What can hang from each mark:
fani: barasaz
rebidis: mubev nemu retev
retev: deka gakog mubev
mubev: retev
barasaz: deka gakog rebidis retev
nemu: mubev rebidis
deka: barasaz retev

Every row comes from one small tree of marks. The marks that hang from a mark follow it in brackets, in alphabetical order. Every link used is in the known rows. Which tree was each row made from?
In the rows, zero is written as 128.
Known rows:
retev(gakog mubev): [139 151 122  94 124 139 111 124 118  98 112  72 139 117 133 120 119 120
 158 201 140  99 109 139  91 136]
deka(retev(gakog)): [135 121 114 135 161 156 102 133 129 152 163 112 115 113 151 171 115  90
 109 165 132 163 138 142 111 149]
deka(barasaz(rebidis) retev(gakog mubev)): [113 131 142 114 173 134  80 127 105 111 131 130 116  77 137 137 125 145
  83 220 150 138 132 106 139 171]
barasaz(retev(deka gakog mubev)): [152 109 149 157 116 128 112 126 136  88 161 132 184  91 153 101 129 109
 136 194  98  85  78 154 109 130]
nemu(mubev): [ 89 148 119 105 145 143 147 153 117 165 106  87 114 151  99 117 131 133
 180  86 142 115 116 127 106 100]
deka(barasaz(rebidis(nemu(mubev)))): [ 80 145 149  84 149 113 169 140 101 178  70 140  72 126 105 109 165 180
 186  91 154 146 121 106 164 112]
nemu(mubev rebidis(retev(gakog))): [175 109  97 175 119 107  80 139 122 133 115 118  77 140 107 138 133 175
 138 118 115 135  89 117 101  99]
mubev(retev(deka gakog)): [142  94 157 135 148 164 126 149 141 122 200 109 145 131 140 158  82  85
 135 182 167 104 114 177 114 128]
barasaz(rebidis(nemu retev(deka))): [146 137 132 128  78  67 163 149 145 155 152 196 115 122 125 134 177 139
 126  85 147 135 150 120 133 105]
nemu(mubev(retev(deka(barasaz)))): [ 60  93 188 135 210 193 144 148 121 157 153 115 125 168 108 105  97 169
 155 124 165  92 103 139 149 112]
rebidis(mubev nemu retev): [172 136 115 136 113  66 186 163 164 154  98  97 113 166 138 151 174 148
 176  67 117 136 162  92 166 151]
mubev(retev): [113 124 129  96 151 165 136 143 137 115 129  84 122 147 118 152 106 110
 132 120 154 116 141 162 124 116]
deka(barasaz(gakog rebidis retev)): [116  91 103 113 163 124 105 119 113 102 145 168 145  70 123 109  98  96
  52  80  63 173 145 161 185 115]
rebidis(mubev(retev) nemu): [142 134 143  88 130 118 194 175 155 139  99  61 112 134 143 172 146 124
 200 109 154 114 158 111 159 158]
nemu(mubev(retev)): [108 113 128 109 160 170 151 171 125 144 107  57 104 138 113 146 118 139
 165 111 161  97 124 132 113 102]
rebidis(mubev nemu retev(deka gakog)): [207 102 146 175 108  66 172 168 171 165 165 130 136 144 161 159 148 125
 183 132 130 127 138 112 148 167]
rebidis(retev): [137 127 109 139 139 115 120 137 139 123 125 117 115 169 115 124 133 134
 115  78 118 137 154 144 123  99]
nemu(rebidis): [ 82 169 119  82 103 137 103  92 131 124 126 130 110 158 100 112 116 145
 135  89 122 131  99 145 106  97]
retev(deka gakog mubev): [119 140 151 114 120 141 119 124 129 112 162 103 164 119 137 108 116 112
 162 208 150  77  93 139  80 137]
barasaz(deka retev(gakog mubev)): [168 129 106 172  87 121 109  90 128 101  84 131 168 107 146 112 121 110
 131 187  82 117  98 140 118 137]
mubev(retev(deka)): [ 99 112 166 114 144 171 144 141 146 128 184 116 148 155 123 135 108 107
 130 125 168  90 129 165 112 110]
deka(barasaz(gakog rebidis) retev(mubev)): [ 88 132 112  73 178 158  96 124 104 113 138 124 113  55 131 117 133 132
  50 168 108 133 174  95 140 152]
nemu(mubev(retev) rebidis): [ 99 127 130 104 126 165 117 141 127 130 109  88  80 145  91 137 128 166
 157 104 150 101  87 122 102  96]
nemu(mubev(retev(deka gakog)) rebidis): [132 101 161 151 122 164 106 145 132 135 174 117 109 127 114 145 102 141
 156 166 163  93  59 135  92 110]
barasaz(deka): [ 96 165 116 133  98 143 141  90 136 164 103 141 138 173 117 116 114 105
 139  92 132 137 138 148 118 113]
rebidis(nemu): [ 97 159 124  71 109 125 169 116 126 160  97 116 100 149 128 126 159 140
 187 104 132 139 139 143 131 109]
retev(deka(barasaz) gakog mubev): [ 84 126 182 123 169 160 107 100 112 108 151 124 161 146 133  85  99 155
 155 215 145  89  89 149 128 148]
fani(barasaz): [ 49 154 146  99 179 163 152 108  81 107  92 111 138 187 109 105 108 113
 141  60 158 154 134 142 133 109]

Write each row's tree:
[ 59 134 169 111 163 124 127 116 126 141 174 185 148 144 110  96 101 131
  98  99 164 128 114 156 151 116]
retev(deka(barasaz(rebidis)))
[137 107 125 197 141 142 133  82  89 108  73 169 169 159 139 118  91  83
 117  95 104 188 105 161 158 129]
fani(barasaz(deka retev(gakog)))
[135 139 123 113 148 160  93 136 121 117 135  84 121  97 151 151 140 122
 117 220 132 117 129 114  90 158]
deka(retev(gakog mubev))
[174 138 110 136  89 110  66 108 121  70 113 107 106 125 117 117 142 179
 116 180 114 106  98 117  92 118]
nemu(rebidis(retev(gakog mubev)))
[188 110 142 115 128 115 177 172 155 133 112  57 111 111 156 194 125 106
 203 163 155 130 136 123 156 173]
rebidis(mubev(retev(gakog)) nemu)
[185 114  79 152  77  75 143 136 163 142 128 155 185  57 144 142 112  36
  80  60  69 159 161 116 164 156]
barasaz(deka gakog rebidis(mubev) retev)
[144  86 114 127 169  93 132 145 141 104 145 136 167  63 137 125  95  81
  76  63  69 161 154 132 205 157]
deka(barasaz(gakog rebidis(mubev) retev))
[129 149  89  40  86 103 163 132 119 148 123 139 102  60 132 140 152  93
 134  97 118 156 170 128 130 106]
barasaz(gakog rebidis(nemu))
[143 156 117  97  97  97 155 134 129 117  67 104  95 147 135 110 198 195
 170 137 116 104 152  96 121 119]
rebidis(nemu retev(mubev))
[187 129 131 150  95  81 103 157 134  94 164 149 149  89 130 132 137 129
  92 185 156  92 118 116  93 130]
barasaz(rebidis(retev(deka gakog mubev)))
[200 119  74 170  82  68 139 152 170 154 129 143 152  94 138 154 120  74
  73  59  99 157 196  88 147 152]
barasaz(deka gakog rebidis(mubev retev))
[104 130 135 180 175 177 124  89  84 148 101 152 133 164 146 146  98  93
  97 132 146 195 147 121 128 154]
fani(barasaz(deka(retev(gakog))))
[ 97 132 113  49 138 121 149 104 103 144 113 157  96  91 126 119 127 131
 122 104 110 164 171 130 176 125]
deka(barasaz(gakog rebidis(nemu)))
[178 109 133 162 104 102 147 135 142 154 159 155 113 147 149 141 146 138
 156 146 134 142 131 143 130 123]
rebidis(nemu retev(deka gakog))
[141 142 112 151 114 158 103 101 130 139 106 122 130 118 154 137 136 118
 114 217 125 122 141 104  96 168]
barasaz(deka(retev(gakog mubev)))
[127 160 111 112  91 113  83 110 129  77  94 118 106 155  96  95 163 196
 116 125 109  91 106 103  94  97]
nemu(rebidis(retev(mubev)))
[167 115 138 163 118 116 101 141 137 102 162 123 155 132 139 116 131 141
 130 192 132  83 117 130  90 133]
rebidis(retev(deka gakog mubev))
[ 75 143 139  84 164 130 143 121 111 168 115 175  76 120 126 137 166 164
 105 114 140 182 160 114 180 141]
deka(barasaz(rebidis(nemu)) retev)
[114 155 146 128  85 119  93 113 141  96 149 151 129 158 104  79 161 195
 116 134 115  70  96 112  87 101]
nemu(rebidis(retev(deka mubev)))
[ 76 128 109 139 166 203 138  83  90 160 115 151 136 148 140 130 108  84
  70  85 114 191 196 112 136 141]
fani(barasaz(deka(retev) gakog))
[117 123 133 169 111 123 108 137 137 156 159 155 105 172  93  99 148 186
 136  80 125  98  85 109  97  78]
nemu(mubev rebidis(retev(deka)))
[124 137 144 141 116 120 124 139 144 109 148 123 154 159 123  94 150 161
 120 136 127  70 131 116  94 112]
rebidis(retev(deka mubev))
[ 70 143 111 123 146 180 149  77  84 137  87 138 149 165 123 102  92  79
 113  61 111 168 171 135 128 120]
fani(barasaz(deka gakog))
[156 114  72 144  75 110 121 103 136 132 130 185 159  61 136 129 110  52
  60  74  68 167 153 147 141 108]
barasaz(deka gakog rebidis retev)
[117 109 167 161 158 141 129 112  84  61 125 139 193 132 145  88 120 112
 132 158 118 111  79 140 125 132]
fani(barasaz(retev(deka gakog mubev)))
[177 145 112 152  50  39 192 136 165 164  76 173 145  96 141 142 168 100
 151  61  96 158 133 103 180 155]
barasaz(deka rebidis(mubev nemu) retev)
[147 109 132 126 127 160  95 146 119 119 121  79  84 118 108 161 108 148
 158 161 150 112  77 135  98 108]
nemu(mubev(retev(gakog)) rebidis)
[ 99 101 141 142 219 174  92 110 109 147 153 124 111 140 141 143  96 130
 100 172 126 174 132 153 156 161]
deka(barasaz retev(gakog))
[164 144 102 106  84  61 155 150 131 146 102 160  86 124 120 146 179 150
 133  75 138 158 160 112 143 103]
barasaz(rebidis(nemu retev))
[200 141  92 172  60  72 104 128 125 110  86 145 139  98 125 134 132 128
  91 177 138 123 139 103 102 130]
barasaz(deka rebidis(retev(gakog mubev)))
[105 114 174 176 153 109 114 113 162 128 172 162 140 195 113  95 115 191
 116  72 113 116 105 115 172 144]
nemu(rebidis(mubev retev(deka(barasaz))))
[165 109 167 146 118 137 118 148 167 112 200 105 148 122 130 164  87 103
 147 158 151  97  84 139 124 155]
nemu(rebidis(mubev(retev(deka gakog))))
